What can hang from each mark:
Q_151: Q_224 Q_678
Q_835: Q_177 Q_655
Q_224: Q_938
Q_79: Q_177 Q_655
Q_333: Q_56
Q_938: Q_655 Q_678
Q_13: Q_573
Q_177: Q_79
Q_573: Q_678
Q_655: Q_56 Q_938
Q_678: Q_151 Q_573 Q_938

Known rows, with every way that one mark hangs from another:
(Q_835 Q_177): [  5.3  18.3  -1.0  -0.2  -9.2  41.4   5.6  26.4  -6.5 -10.1 -19.8   0.2
 -16.5 -28.8  -3.7  14.1 -10.4 -21.4  17.7 -17.2  28.9 -12.4   7.7 -14.5
  -5.2  -0.1  39.1   3.9  20.4  10.6  18.3 -29.2]
(Q_333 Q_56): [ 21.0   7.2 -11.5  -3.2  12.5  42.0   2.7  30.7   1.9 -28.9  -9.9  12.0
 -19.4 -29.4 -10.3  12.3 -24.6 -30.4  12.0 -39.0  48.4  -5.9  -9.7  -6.1
 -11.5   7.1  26.8   2.3  21.7  -2.2  15.8 -38.0]
(Q_13 (Q_573 (Q_678 Q_938))): [  4.1   6.4 -19.6   4.7  22.3  42.9 -11.4  21.7   0.3 -10.3   1.0  26.3
 -19.5 -39.9  18.2  16.2 -24.6 -21.7  -6.6 -18.2  28.6   2.5   9.8 -21.7
   8.8  -4.2  19.7   0.2  23.5   5.9  25.1 -39.1]
(Q_177 (Q_79 (Q_655 (Q_938 (Q_678 Q_151))))): [-11.7  34.0 -35.4  20.6  13.0  38.4  11.0  19.1 -10.5 -42.0 -14.2  13.0
 -26.7 -15.3   3.2  21.5  -1.8 -48.7  -8.8 -20.1  15.0 -15.0 -26.7 -65.3
 -16.9  -4.5  14.6 -21.1   7.8  20.1  30.3 -22.3]
(Q_79 Q_177 (Q_655 (Q_938 Q_678))): [-33.0  33.4 -30.8  21.6  -1.3  30.8   3.6  15.2  -6.1 -28.8 -10.3  16.0
 -18.3 -35.7   0.0   2.4 -16.6 -25.7  -6.5 -18.9   8.0 -14.2 -21.5 -50.0
 -27.4  12.4  31.6 -23.4   6.2   8.3  13.9 -26.0]
(Q_938 (Q_655 Q_56) (Q_678 (Q_151 Q_224) Q_573)): [  9.8  45.9 -29.5  27.3  28.3  19.4  -6.5  24.8 -10.2 -16.5  -1.7 -29.1
 -35.3 -48.4  26.4  29.0  -2.8 -47.4   3.8 -32.3  62.7 -26.0 -15.4 -80.7
   4.1 -10.2  25.3   6.5  25.8  20.4  15.2 -43.4]
(Q_13 (Q_573 Q_678)): [ 27.4   4.7 -15.0   1.7   7.6  42.0   3.1  25.6  -2.7 -11.5   3.9  13.7
 -21.6 -43.1   6.7  12.8 -21.0 -29.7  -4.1 -23.9  32.6  -2.9   3.9  -9.1
   7.1  -2.3  18.4   1.8  29.0  -6.2  23.4 -45.6]
(Q_224 (Q_938 (Q_655 Q_56) (Q_678 Q_151 Q_573))): [ -1.0  59.3 -19.7  20.1  38.9  35.4  -8.3  17.8  12.7 -11.6   4.7 -10.4
 -35.2 -36.4  40.2  43.1  -7.4 -49.0   2.2 -24.2  55.1 -22.7  -4.1 -80.1
   4.9   2.4  27.0   8.0  16.3  25.7  28.0 -29.7]
(Q_151 (Q_678 Q_938)): [-23.8   9.6 -12.6  19.3  25.1  35.5 -14.0  23.8 -14.5 -21.1  -0.1  22.5
 -18.7 -35.7  12.0  13.4 -21.3 -19.6   4.5 -18.8  25.4  -9.1  13.8 -45.2
  -2.5  11.5  17.5  -7.6  18.6  24.7  18.7 -33.7]
(Q_835 (Q_177 Q_79) (Q_655 Q_56 (Q_938 (Q_678 Q_151)))): [-10.0  40.6 -22.2  11.5  26.7  48.2  -4.5  38.8   9.9 -18.3 -20.2 -29.6
 -33.0 -12.5  10.6  33.2 -15.7 -44.6  -1.4  -7.6  25.2 -19.1 -30.4 -72.6
 -17.3 -13.8  24.4 -21.0  31.5  35.4  29.0 -11.1]
(Q_655 Q_56 Q_938): [ -8.7  20.6   3.9   2.6  15.2  49.3  -8.9  18.8   2.5  -4.4 -20.2  11.8
  -7.5 -30.9  -3.0  11.4 -26.0 -35.3   0.6 -14.7  31.8  -3.4  -4.1 -36.9
 -12.0   7.8  20.2  -2.3  20.5   2.9   7.2 -32.8]
(Q_224 (Q_938 (Q_678 Q_573))): [  8.7  25.0  -8.2  24.9  25.8  27.8   2.8  14.0   8.5 -23.5   0.8   6.5
 -16.9 -36.5  18.2  29.8 -20.5 -23.6   4.6 -32.8  42.0 -23.8  18.1 -46.4
   4.9  11.8  34.5  -2.0  12.7  17.3  19.5 -33.5]
(Q_79 Q_177 Q_655): [ -4.8  25.3 -24.7  11.7 -18.5  32.1  10.7  18.7 -13.3 -30.0  -6.5  20.4
 -21.0 -35.7  -1.7  -4.8  -3.6 -21.2   7.6 -18.9  14.2  -6.1  -9.0 -19.9
 -23.0   2.6  34.7  -6.0  10.0  -1.4  16.0 -29.8]
(Q_13 (Q_573 (Q_678 (Q_151 Q_224) Q_938))): [  5.7   2.4 -28.7  11.2  19.3  33.0 -14.6  27.7 -14.4 -13.1   0.7  16.9
 -30.0 -36.9  40.4   7.2 -10.1 -23.2  -3.5 -16.8  35.1  -5.0   2.0 -47.3
   4.8 -23.2  13.9  -2.3  31.2  21.6  36.9 -34.3]
(Q_13 (Q_573 (Q_678 Q_151))): [ 32.2   8.4 -19.2  -4.1  10.8  49.5   1.3  27.5  -7.1  -8.9   8.8  17.4
 -30.5 -33.6  27.1  15.0 -10.6 -34.0  -4.9 -15.7  37.5  -3.8  -3.6 -27.3
   9.2 -12.7  11.5   7.1  29.0   4.1  35.8 -40.2]
(Q_655 (Q_938 (Q_678 Q_151 Q_573))): [  7.6  27.9 -19.3   8.8  27.4  42.7  -1.8  14.6 -10.4 -14.7  -8.2  12.6
 -24.0 -28.4  24.2  23.6 -19.1 -29.5  -4.8 -19.1  38.6 -17.2  -1.3 -68.2
   3.7  -5.1  20.6   2.5   8.7  17.6  24.0 -35.0]
(Q_835 Q_177 (Q_655 Q_938)): [-24.2  26.1 -16.6  -1.6   4.3  47.9  -5.0  21.5  -5.4  -9.0 -18.2   4.8
 -23.6 -28.8  -4.5  13.5 -19.6 -25.7  11.2 -17.8   3.6 -14.4  -3.0 -20.6
 -22.0  -6.2  35.6 -13.7  19.6  11.7  25.5  -8.8]
(Q_573 (Q_678 (Q_151 (Q_224 Q_938)))): [  1.6  12.7 -11.1  14.0   1.2  37.5  -0.3  28.1 -11.6 -24.8   3.7  17.6
 -18.0 -20.3  30.0   8.2   1.1 -30.1   6.1 -24.6  29.1 -22.4   5.3 -45.9
 -12.1 -10.6  19.6  -9.8  27.8  40.0  40.1 -22.1]
(Q_151 (Q_224 (Q_938 (Q_655 Q_56))) (Q_678 Q_573)): [ -4.4  48.2 -21.2  39.3  33.9  15.3 -12.1  24.0  -1.5 -21.6   4.8 -18.2
 -26.0 -55.6  26.8  20.7 -22.4 -38.4  10.2 -30.6  41.6 -22.0  22.8 -70.4
  -2.5   2.5  21.4  -0.5  32.7  16.9  15.0 -31.0]
(Q_938 (Q_678 Q_151)): [  1.6  14.8 -12.0   9.0  12.3  37.6   1.1  21.9 -11.0 -17.9   1.1   4.4
 -27.0 -23.4  14.2  22.5   1.9 -37.5   1.4 -25.5  45.0 -21.2 -17.3 -47.6
  -1.3   6.0  22.0  -3.7  17.0  26.9  27.1 -37.3]
(Q_655 Q_56 (Q_938 (Q_678 Q_573))): [  6.1  31.1  -8.5  19.6  38.9  40.0  -5.8  19.3   9.9  -7.2 -14.5  -5.7
 -10.5 -41.0   4.9  23.5 -36.1 -30.4  -6.5 -20.4  45.1 -13.0   0.2 -65.3
   5.2   4.7  24.5   0.3  18.4   6.4  -0.2 -42.9]
(Q_224 (Q_938 Q_678)): [-15.1  17.0  -2.1  23.1  14.1  29.5   0.0  15.2   7.6 -22.2   1.4   8.6
 -16.1 -29.7   8.5  26.5 -11.5 -31.1   4.0 -33.8  36.4 -25.6   1.5 -37.0
  -8.4  21.7  30.3 -13.7  14.7  27.8  23.6 -28.3]
(Q_79 Q_177 (Q_655 Q_56 Q_938)): [-20.2  36.8 -18.7  11.0  -0.3  42.9  -2.6  21.0   0.7 -15.8 -17.0  16.5
 -12.9 -34.7   1.7  -5.5 -22.6 -27.8  -1.6  -4.9  12.6   1.7 -15.8 -44.7
 -27.9   1.4  28.1  -9.7  13.1  -2.5   6.3 -24.8]

Rows:
[ 26.3  20.8 -19.1  12.0  22.8  36.6   5.2  20.4 -10.1 -18.8   1.3   3.3
 -30.2 -31.5  23.0  26.3  -7.7 -28.6   2.1 -25.3  51.1 -19.9  -0.9 -58.0
  12.0  -6.0  26.2   7.7  13.3  17.4  22.9 -42.8] : (Q_938 (Q_678 Q_151 Q_573))
[-12.3  43.7 -17.3  15.5  12.9  39.0 -10.0  30.2  -1.0 -18.3   3.5  -2.4
 -24.0 -30.2  32.4  20.9   3.5 -52.0   4.3 -24.4  36.4 -20.9  -9.2 -60.6
 -14.9  -7.9  18.4  -4.5  32.4  38.2  34.5 -23.4] : (Q_573 (Q_678 (Q_151 (Q_224 (Q_938 (Q_655 Q_56))))))
[ -4.0  47.3 -18.3  10.2  32.8  38.7 -17.0  14.1  -0.3  -9.1 -13.2   6.7
 -22.8 -45.3  17.8  31.4 -18.1 -35.1   6.3 -20.2  43.3  -3.0   9.6 -52.1
   4.9  -4.0  31.8  17.0  10.4   5.7  10.0 -40.5] : (Q_678 Q_573 (Q_938 (Q_655 Q_56)))
[ 10.8  23.3 -17.1   3.8  -5.8  38.8  10.7  33.1  -5.7 -32.6 -17.9 -14.3
 -31.9 -22.9 -12.5  24.3  -6.8 -29.8  16.9 -21.9  16.0 -15.4  -2.5 -11.8
 -17.3  -9.4  37.4 -12.9  26.8  14.7  27.9 -19.4] : (Q_835 (Q_177 Q_79) Q_655)
[-13.4  26.7  -7.0  10.1  29.3  48.2 -10.4  24.5   4.1  -3.6 -10.5   0.8
 -18.5 -22.9  16.4  22.0 -15.9 -43.8  -8.7 -12.8  42.5 -14.9 -24.6 -71.0
  -5.8   5.5  14.5  -7.0  21.2  25.0  17.1 -31.0] : (Q_655 Q_56 (Q_938 (Q_678 Q_151)))
[-14.0  36.2 -24.9  30.3  23.5  35.7   3.6  23.6   9.3 -34.4 -20.5  -4.6
 -12.6 -28.0 -18.0  21.7 -21.6 -50.2  -9.7 -22.2  21.7 -10.6 -25.3 -61.6
 -16.8   6.2  17.6 -22.9  17.2   9.5   5.8 -30.1] : (Q_177 (Q_79 (Q_655 Q_56 (Q_938 Q_678))))
[-23.4  36.3 -26.9  13.0  21.7  40.6 -21.2  31.3 -12.7 -15.1  -4.5   3.7
 -24.7 -32.0  28.8  18.6   1.8 -46.7   0.4 -18.2  34.8 -11.6 -15.0 -67.9
  -8.2 -15.9  18.0  -2.2  28.3  39.5  27.0 -31.9] : (Q_573 (Q_678 (Q_151 Q_224) (Q_938 (Q_655 Q_56))))
[-13.1  40.7 -31.7  36.1  41.8  18.1 -22.3  26.3 -13.8 -19.5  -3.1 -12.0
 -27.4 -58.8  23.5  19.1 -25.5 -30.9   6.1 -24.9  41.8 -13.1  15.1 -78.4
   3.3  -5.8  21.2   0.8  28.3  17.7   7.0 -40.8] : (Q_151 Q_224 (Q_678 Q_573 (Q_938 (Q_655 Q_56))))
[-19.8  46.9  -1.9  10.8  13.4  37.7  -8.6  14.8  11.4 -11.6  -5.2   2.8
 -20.9 -35.6  11.9  29.4  -8.6 -49.5  10.5 -25.7  36.4 -14.2  -0.8 -32.9
 -14.4  16.0  28.4   2.2  18.7  15.2  21.0 -26.7] : (Q_224 (Q_938 (Q_655 Q_56)))
[ 22.1  14.8 -24.3  25.4  18.0  19.1   4.1  24.3 -19.5 -23.6  -2.1 -10.2
 -29.7 -38.2  23.6  17.1  -3.7 -25.0   4.5 -31.6  54.3 -26.9  -0.5 -66.5
   6.0 -11.9  26.1   1.9  22.0  21.8  21.0 -41.9] : (Q_938 (Q_678 (Q_151 Q_224) Q_573))
[-11.2  44.8 -18.9  11.2  21.8  37.6  -8.5  23.8  -2.3 -10.3   1.4 -14.8
 -33.8 -34.3  17.3  35.7   3.8 -60.0  -0.6 -25.9  53.3 -19.7 -30.7 -62.9
  -3.3   7.4  20.8   1.2  21.2  23.3  20.9 -38.1] : (Q_938 (Q_655 Q_56) (Q_678 Q_151))
[-13.5  41.0 -32.4  21.2  34.5  30.5 -14.5  16.5 -18.2 -24.7   1.4  14.9
 -31.5 -50.2  22.5  27.0 -22.1 -28.3   6.1 -24.5  29.2 -10.9  20.7 -57.4
   5.5   2.7  23.0   6.1  10.9  11.5  19.8 -38.2] : (Q_151 (Q_678 Q_573 (Q_938 Q_655)))
[-25.5  30.4 -34.3  10.1   8.3  35.1 -12.8  24.4 -28.6 -26.2  -2.8  17.8
 -28.4 -29.8  27.3  17.3   9.5 -40.7   3.3 -25.4  25.5 -16.9  -9.2 -55.5
 -10.5 -15.8  20.0  -4.4  19.6  39.3  37.0 -29.6] : (Q_573 (Q_678 (Q_151 Q_224) (Q_938 Q_655)))
[ -3.3  43.4 -28.9  15.3  29.3  29.0 -20.0  19.3 -14.3 -11.5 -12.3  -1.9
 -32.1 -42.0  39.0  22.3  -4.6 -36.4   8.1 -18.3  50.5 -10.3   2.4 -76.4
   0.5 -22.4  25.6  14.5  20.0  21.5  21.0 -35.6] : (Q_678 (Q_151 Q_224) Q_573 (Q_938 (Q_655 Q_56)))
[ -5.5  34.2 -11.9   3.8  12.6  48.7  -1.5  33.8   9.6 -18.0 -29.7 -19.7
 -21.3 -20.9  -9.7  23.0 -25.6 -36.6   7.4  -9.1  13.4  -9.0 -10.9 -35.7
 -23.2  -9.8  29.9 -16.3  31.5  14.5  18.5 -14.0] : (Q_835 (Q_177 Q_79) (Q_655 Q_56 Q_938))
[ -8.1  40.8 -22.7  18.1  40.9  44.3 -11.6  29.1  15.8  -1.3 -14.0 -25.5
 -22.0 -41.1   4.8  27.4 -38.9 -25.8   1.1 -15.6  27.4 -18.0  -5.1 -63.0
  -3.6  -9.8  38.0 -10.5  26.0  11.7   7.8 -19.8] : (Q_835 Q_177 (Q_655 Q_56 (Q_938 (Q_678 Q_573))))
[-20.0  41.8 -20.9  -0.2  25.9  57.7 -18.6  27.7  -4.8  -9.6  -1.3  16.5
 -24.6 -25.7  29.2  28.4  -1.3 -49.0  -3.0 -11.1  33.6  -4.4 -15.4 -61.3
  -3.6  -9.0  17.0   5.3  20.2  33.6  28.3 -32.6] : (Q_573 (Q_678 Q_151 (Q_938 (Q_655 Q_56))))
[-17.3  20.3 -12.5   6.1  16.7  44.0  -3.2  17.2 -10.0 -14.1  -7.8  14.8
 -21.6 -21.0  18.0  20.6  -9.5 -38.1  -5.8 -20.8  32.2 -20.2 -17.5 -57.3
  -9.7   5.8  16.4 -10.2  13.1  25.2  28.6 -29.1] : (Q_655 (Q_938 (Q_678 Q_151)))
[ -8.3  32.9 -34.2  12.4  30.0  33.3 -25.0  29.2  -6.2  -4.6   0.6  -2.3
 -37.1 -45.6  42.7  20.2  -7.2 -45.1  -6.0 -16.7  42.9  -2.4 -11.9 -62.7
   2.3 -19.6  13.4   3.0  35.6  18.2  31.2 -34.5] : (Q_13 (Q_573 (Q_678 (Q_151 Q_224) (Q_938 (Q_655 Q_56)))))
[ 11.1  45.0 -31.8  32.6  34.0  35.3   8.1  22.0   8.8 -34.8 -20.9  -7.3
 -14.6 -34.6  -8.3  24.6 -29.8 -40.9 -10.0 -20.0  27.2  -8.5  -9.4 -71.9
  -3.4  -5.3  20.4 -11.2  12.7   1.5   2.2 -36.1] : (Q_177 (Q_79 (Q_655 Q_56 (Q_938 (Q_678 Q_573)))))
[ 10.9  32.4 -12.1  12.8  41.6  47.6  -8.2  23.1   4.4  -3.7 -10.3  -2.6
 -20.4 -30.7  25.4  25.7 -26.0 -34.7  -7.5 -11.5  49.6 -13.6  -6.9 -82.4
   7.0  -6.5  18.7   4.6  18.3  16.4  13.4 -38.1] : (Q_655 Q_56 (Q_938 (Q_678 Q_151 Q_573)))
[  4.6  26.4 -15.0  15.3  25.6  36.0  -0.1  12.3  -3.5 -16.9 -13.2   9.6
 -14.6 -39.0   4.4  22.0 -29.9 -26.0  -3.2 -28.6  33.1 -17.6   6.1 -51.8
   0.8   6.5  26.8  -2.5  10.0   5.9  10.7 -40.8] : (Q_655 (Q_938 (Q_678 Q_573)))
[-17.5  35.5 -37.5  34.1  28.3  13.0 -15.2  19.1 -28.0 -29.3  -2.1   3.2
 -29.4 -57.3  23.3  18.1 -17.6 -26.0   8.8 -31.3  31.1 -17.7  21.5 -65.6
   0.7  -5.3  23.8  -0.8  18.7  18.3  17.5 -39.0] : (Q_151 Q_224 (Q_678 Q_573 (Q_938 Q_655)))
[  0.7  51.2 -22.8   3.6  35.7  45.5 -18.7  16.3  -5.9  -6.5  -8.6  10.8
 -33.2 -35.7  38.1  32.5  -7.9 -39.8   7.0 -11.0  47.6  -3.8   1.6 -69.0
   7.0 -14.1  24.9  21.1  10.5  17.3  23.0 -36.1] : (Q_678 Q_151 Q_573 (Q_938 (Q_655 Q_56)))
[ -9.6  39.4 -29.1  23.4  26.4  43.7   2.8  26.5   2.7 -31.9 -15.5  -1.2
 -24.3 -17.7   4.3  23.1  -9.1 -54.8 -10.8 -13.2  26.1 -11.1 -33.6 -78.9
 -14.0  -5.2  11.1 -19.3  16.3  20.2  19.6 -23.6] : (Q_177 (Q_79 (Q_655 Q_56 (Q_938 (Q_678 Q_151)))))
[-22.1  31.0 -24.9   8.1 -13.3  37.9   4.5  12.9 -12.3 -25.9 -14.7  30.2
 -15.0 -32.6   0.1  -6.8 -15.1 -22.2   0.0 -12.8   0.4  -3.7  -9.7 -31.7
 -31.3   3.3  30.2 -12.6   5.6  -3.4  16.2 -22.5] : (Q_79 Q_177 (Q_655 Q_938))
[-27.9  45.9 -19.1  14.4  15.4  32.7  -4.3  12.2  -0.7 -20.8   7.1   6.3
 -36.9 -26.2  31.8  38.2   8.9 -51.5   4.6 -33.3  37.7 -29.8 -14.1 -54.7
 -12.0  13.7  25.7  -7.5  10.4  35.9  42.5 -22.2] : (Q_224 (Q_938 Q_655 (Q_678 Q_151)))
[ -0.5  49.9 -35.6  21.5  25.0  40.8  -0.9  22.3   2.6 -14.9  -7.2   3.4
 -24.8 -34.5  29.1   8.3 -23.0 -27.4 -10.0  -2.7  28.4  -8.2 -18.2 -90.9
  -9.3 -10.6  27.8  -3.1  12.0   8.3  12.6 -28.6] : (Q_79 Q_177 (Q_655 Q_56 (Q_938 (Q_678 Q_151 Q_573))))
[-10.6  27.1 -41.8  10.2  16.0  28.8 -17.7  22.2 -18.1 -16.1   2.4  11.4
 -41.2 -43.0  42.2  19.2  -0.7 -39.2  -2.5 -24.0  32.1  -7.8  -6.5 -49.1
  -0.1 -19.2  15.9   1.6  27.2  18.5  41.7 -32.9] : (Q_13 (Q_573 (Q_678 (Q_151 Q_224) (Q_938 Q_655))))
[-32.4  28.0 -29.0  24.8  15.0  35.1   1.0  10.7  -5.0 -25.1  -8.4  20.7
 -15.3 -35.6  -9.9  13.0 -15.3 -38.6  -6.1 -29.2   9.1 -17.1 -18.6 -46.2
 -16.4  10.6  23.1 -23.1   5.2   6.6  13.2 -25.3] : (Q_79 (Q_655 (Q_938 Q_678)))
[-12.3  22.0  -7.0  15.5  16.6  35.8  -0.4  17.7   2.4 -20.3   5.5  12.9
 -26.5 -19.7  29.6  27.6  -1.3 -35.5   3.6 -25.0  41.1 -26.2  -5.8 -53.2
  -7.0  10.7  23.6  -8.0  15.7  37.1  36.6 -23.3] : (Q_224 (Q_938 (Q_678 Q_151)))
[ 22.3   8.1 -21.8  31.2  18.2  16.8   0.5  27.1 -25.2 -28.2  -0.2  -4.3
 -20.5 -52.7   9.1   3.9 -22.7 -17.0   9.9 -31.4  38.2 -19.1  25.4 -49.4
   4.5  -4.2  20.3  -2.0  29.6   7.8  10.4 -45.1] : (Q_151 Q_224 (Q_678 Q_573))
[ -7.9  50.8 -20.5  39.4  31.3  11.9  -8.3  18.2   7.8 -20.1  -2.0 -25.7
 -23.6 -52.2  20.4  32.9 -15.6 -43.2   6.5 -39.8  52.2 -30.0   2.9 -70.1
  -3.8   5.2  33.8  -2.8  24.4  19.8  11.9 -34.9] : (Q_151 (Q_224 (Q_938 (Q_655 Q_56) (Q_678 Q_573))))
[-19.0  23.0  -1.0  16.4  28.0  40.3  -9.1  20.9  10.1  -8.1 -15.1  -4.4
  -8.1 -32.7  -3.2  20.6 -26.8 -38.9  -7.7 -21.9  38.0 -15.0 -16.6 -54.8
  -8.9  16.3  20.6 -13.2  22.3  16.1   3.6 -36.7] : (Q_655 Q_56 (Q_938 Q_678))
[-21.3  36.6 -28.3  -3.1  13.3  52.7 -10.6  21.5 -17.9 -20.3   0.5  30.6
 -29.6 -24.3  26.8  26.6   6.0 -42.8   0.6 -18.5  22.2  -8.7  -9.2 -46.8
  -5.3  -8.9  19.2   2.9  10.9  33.6  38.9 -30.1] : (Q_573 (Q_678 Q_151 (Q_938 Q_655)))
[ -1.7  32.9 -29.2  14.2  50.8  47.8 -14.2  22.8   4.5  -5.9   1.5  -4.9
 -32.4 -32.8  24.2  26.6 -24.0 -39.1  -8.3 -18.5  38.1 -18.3 -16.5 -77.3
  -2.9 -12.7  19.6  -6.0  22.5  18.9  19.7 -24.7] : (Q_835 (Q_655 Q_56 (Q_938 (Q_678 Q_151 Q_573))))
[-13.4  38.0 -25.2   8.5   9.9  32.6  -0.9  17.4 -15.0 -21.5   3.6   0.1
 -38.4 -31.1  15.3  34.2  11.8 -55.0   3.0 -33.3  41.8 -25.5 -24.9 -49.0
  -7.2   9.1  24.4  -1.1  13.1  24.6  31.7 -36.8] : (Q_938 Q_655 (Q_678 Q_151))
